What can hang from each mark:
Z926: Z318 Z902
Z398: Z902
Z902: Z16 Z72 Z318 Z398 Z926
Z16: Z72 Z318 Z398 Z902
Z72: Z16 Z902
Z318: Z72 Z398 Z926

Each row was made from one small tree. Brackets hold a mark, then the marks that hang from it, in the order of their numbers. Every link used is in the known rows. Write each row's tree.
(in the rows, 128 means zero)
Known rows:
(Z926 (Z318 Z398)): [177  76 110 119  99 129 120 103 129 137 115 132 142  87 165 130 119 138
 148 134 110 151 167 144 154]
(Z318 (Z72 Z16) Z398 (Z926 Z902)): [252  87 121 109  80 145 116 140  70 124 122 150 182  97 168 159  86 183
 171 106 127 143 158 116 154]
(Z902 Z16 Z72 (Z318 Z398 Z926)): [209 123 131 104  99 161  96 105 114 108 123 139 154 117 154 157 110 210
 126 115 159 131 169 131 168]
(Z398 (Z902 (Z16 Z72) Z926)): [184 112 149 101 131 161 117  98 102 138 131 133 132 145 162 155 104 190
 106 142 103 100 101  94 164]
(Z926 (Z318 (Z398 (Z902 (Z16 Z72))))): [170  82 126 107 103 140 112 106 117 142 132 127 125 109 152 144 117 153
 122 146 102 133 137 123 157]
(Z16 Z72 Z398): [152  92  98 119 130 137 125 133 152 135 124 127 135  99 150 127 114 147
 120 153  77 157 148  63 155]
(Z926 Z318 (Z902 Z72)): [200  61 107 107  98 140 124  82 161 103 114 139 151 120 166 141  84 105
 137 145 154 159 135 124 150]
(Z902 Z318): [158  96 126 117 136 125 120 110 142  97 119 132 153 127 167 131 114 164
 141 123 108 130 136 128 159]
(Z16 Z72 Z398 (Z902 Z318)): [153  89  93 125 153 120 120 155 179  90 125 127 133 124 152 127 125 118
 141 144  65 146 148  57 161]
(Z398 (Z902 Z926)): [196 108 147 103 136 155 125  95 117 143 129 136 158 131 166 143 104 181
 130 119 107 114 107 109 156]
(Z318 Z72 Z398 Z926): [236 116 107 114  85 164 118 138  90 152 127 139 180  88 159 148 112 196
 165 105 136 151 149 133 155]
(Z72 (Z902 Z398)): [178 101 104 134 123 128 115  71 116 101 110 132 148 126 142 128 113 133
 157 123 100 129 151 104 178]
(Z926 (Z318 Z72 (Z398 (Z902 Z16)))): [196  92 135 112  91 144 111 110  89 155 137 129 167 111 151 150 105 162
 163 132 144 128 135 144 153]
(Z398 (Z902 Z16 Z318)): [155 108 157 100 136 137 112 107 109 110 137 130 158 147 156 145 111 183
 128 128 121 106 112 126 159]
(Z902 (Z16 Z72 (Z318 Z398)) Z926): [184  96 121 113 117 152 106  85 101 129 104 126 120 114 172 150 122 161
 108 145  92 127 160  91 166]
(Z926 Z318 (Z902 Z16 Z72 Z398)): [197  73 126 114  85 124 105  60 130  82  99 129 146 145 151 149  85 125
 125 145 166 128 150 120 161]
(Z318 (Z72 Z902)): [200 105  98 126 117 153 125  99 101 130 133 141 173 117 153 140 100 137
 186 132 129 137 124 118 170]
(Z72 Z902): [175  96  98 120 129 145 127  86 118 118 124 139 150 112 159 130 112 125
 162 136 103 139 140 117 174]
(Z902 Z398): [170 102 128 125 115 124 118  88 124 112 109 127 151 123 148 132 111 169
 140 123 113 119 143 112 162]
(Z16 Z398 (Z902 Z72 (Z318 Z926))): [202 115  99 118 131 143 113 132 176  98 127 139 175 120 150 138 109 141
 149 122 126 150 155  78 160]
(Z72 Z16 (Z902 Z318 Z398)): [174  98 131 144 133  96 101  70 108  67 113 144 150 147 143 139  90 156
 163 114  81 102 159 100 185]
(Z398 (Z902 Z318)): [162  99 144 105 144 137 120 114 139 113 140 132 162 136 154 137 112 172
 134 116 106 124 103 118 154]
(Z318 (Z72 Z16) Z398): [202  96 142 117  97 142 115 130  76 148 133 147 170  91 154 150  92 195
 189 123 127 119 160 120 158]
(Z926 (Z318 Z398) (Z902 (Z72 Z16))): [210  52 127 107  86 132 112  93 131 108 114 148 146 101 162 149  79 130
 150 137 142 149 172 119 155]
(Z16 Z72 Z318 (Z398 Z902)): [147  85 104 113 140 137 118 112 163 142 139 119 151 111 140 131 116 116
 107 148  65 166 117  43 146]

Write each row's tree:
[163  72 107 102 118 136 121 131 119 103 110 125 134 117 165 137 109 130
 114 158 104 149 155  73 153] => (Z926 (Z902 (Z16 Z72 Z398)))
[213 125 125 128 109 138  99  80 155  82 114 137 163 145 137 147  95 198
 120 100 144 129 138 110 166] => (Z902 Z72 (Z318 Z926) Z398)
[226  87  90 113  97 145 125 103 117 114 118 131 192 117 173 147  96 117
 149 121 128 167 114 113 145] => (Z16 (Z318 Z72 (Z926 Z902)))
[205 123 146 104 111 173 111  68 108 132 114 143 149 136 167 160  88 193
 129 145 169 101 139 114 169] => (Z902 Z16 Z72 Z926)
[205  65 135 114 113 122 111 138 100  85 116 142 167 118 166 146  95 164
 170 109 119 137 162 115 154] => (Z926 (Z902 (Z318 (Z72 Z16) Z398)))
[167  93 140 119 137 112 123 120 128  87 128 147 155 132 169 143  94 148
 176 134  90  95 137 110 169] => (Z72 (Z16 (Z902 Z318)))
[182 109 112 132 148 126 101  86 105  91 103 131 154 140 168 136 114 144
 138 127  95 123 179  93 180] => (Z72 (Z902 (Z16 Z398) Z318 Z926))
[212 119 133 113 121 147 116 126 121 123 147 136 190 142 152 150  99 190
 146  99 126 131  89 126 152] => (Z398 (Z902 (Z318 Z72 Z926)))
[214 103 142 110 119 162 117  66 148 144 133 142 159 137 154 152  84 164
 126 130 144 124 104 114 157] => (Z398 (Z902 Z72 (Z926 Z318)))
[183 117  94 126 128 127 105 101 107  92 117 131 166 128 159 137 116 144
 136 124  98 144 169 105 176] => (Z72 (Z902 (Z16 Z398) (Z318 Z926)))
[177  96 137 110 109 147 116  66 138 128 132 149 165 115 152 152  73 150
 149 148 138 123 130  98 161] => (Z902 (Z72 (Z16 Z318)))
[182 103 128 113 117 122 114 101 117 142 137 137 191 110 153 144  88 150
 133 129  78 139 131  72 148] => (Z72 (Z16 (Z318 Z926) (Z398 Z902)))
[159  91 130 124 143 102 117 136 135  95 124 142 165 121 162 135  97 140
 171 136  81 113 165  79 163] => (Z72 (Z16 Z398 (Z902 Z318)))
[176  89 103 125 136 133 110 103 120  96 119 137 142 108 156 128 131 141
 161 111  91 149 174 121 176] => (Z72 (Z902 (Z318 Z398)))
[201 101 131 117 119 120 115 133 114  96 124 150 157 113 169 146 105 170
 170 115  87 111 161 115 167] => (Z72 (Z16 (Z902 (Z318 Z398 Z926))))
[193  85 136 120 111 113 101 107  96  59 101 122 165 160 155 149  99 161
 147 117 145 117 144 117 160] => (Z926 (Z902 Z16 (Z318 Z72) Z398))
[183 105 144 110 136 143 117 123 124 120 148 134 179 142 148 144 102 178
 157 112 128 123  92 120 154] => (Z398 (Z902 (Z318 Z72)))
[195 117 121 133 116 112 104  97 136  77 104 128 161 141 152 138 111 188
 122  97 103 127 143 121 164] => (Z902 (Z318 Z926) Z398)
[189 117 158  98 128 157 118  89  88 140 126 134 156 141 169 152 103 191
 124 132 122  96 112 115 162] => (Z398 (Z902 Z16 Z926))
[209  97 136 130 108 128 108  69 140 135 114 150 163 121 160 151  62 160
 137 145 129 122 163  87 161] => (Z902 (Z72 (Z16 Z398)) (Z926 Z318))
[204 134 138 121 100 139  89  73 125  80 111 133 160 157 139 157  93 209
 114 113 162 109 145 118 173] => (Z902 Z16 Z72 (Z318 Z926) Z398)
[199  83 110 126  90 135 118 114 114 147 123 133 163  93 159 139 107 145
 173 129 133 149 153 146 153] => (Z926 (Z318 Z72 Z398))
[213 108 131 129 123 129 120 131 100 132 125 146 186 122 164 149  80 157
 193 135 110 105 148  76 160] => (Z318 (Z72 (Z16 Z398 (Z902 Z926))))
[216 118 141 126 113 154 105  58 137 114 102 138 150 140 147 149  89 192
 127 117 148 111 146  93 169] => (Z902 Z72 Z398 Z926)
[194 102 124 122 150 129 123 114 144  86 108 138 149 143 180 138 116 142
 157 120  98 110 137 111 167] => (Z16 (Z902 Z318 Z926))
[208  70  78 107 103 147 116 117 138 108 112 129 133  93 167 140 124 121
 108 126  77 185 148  85 152] => (Z16 Z72 (Z318 Z398 (Z926 Z902)))
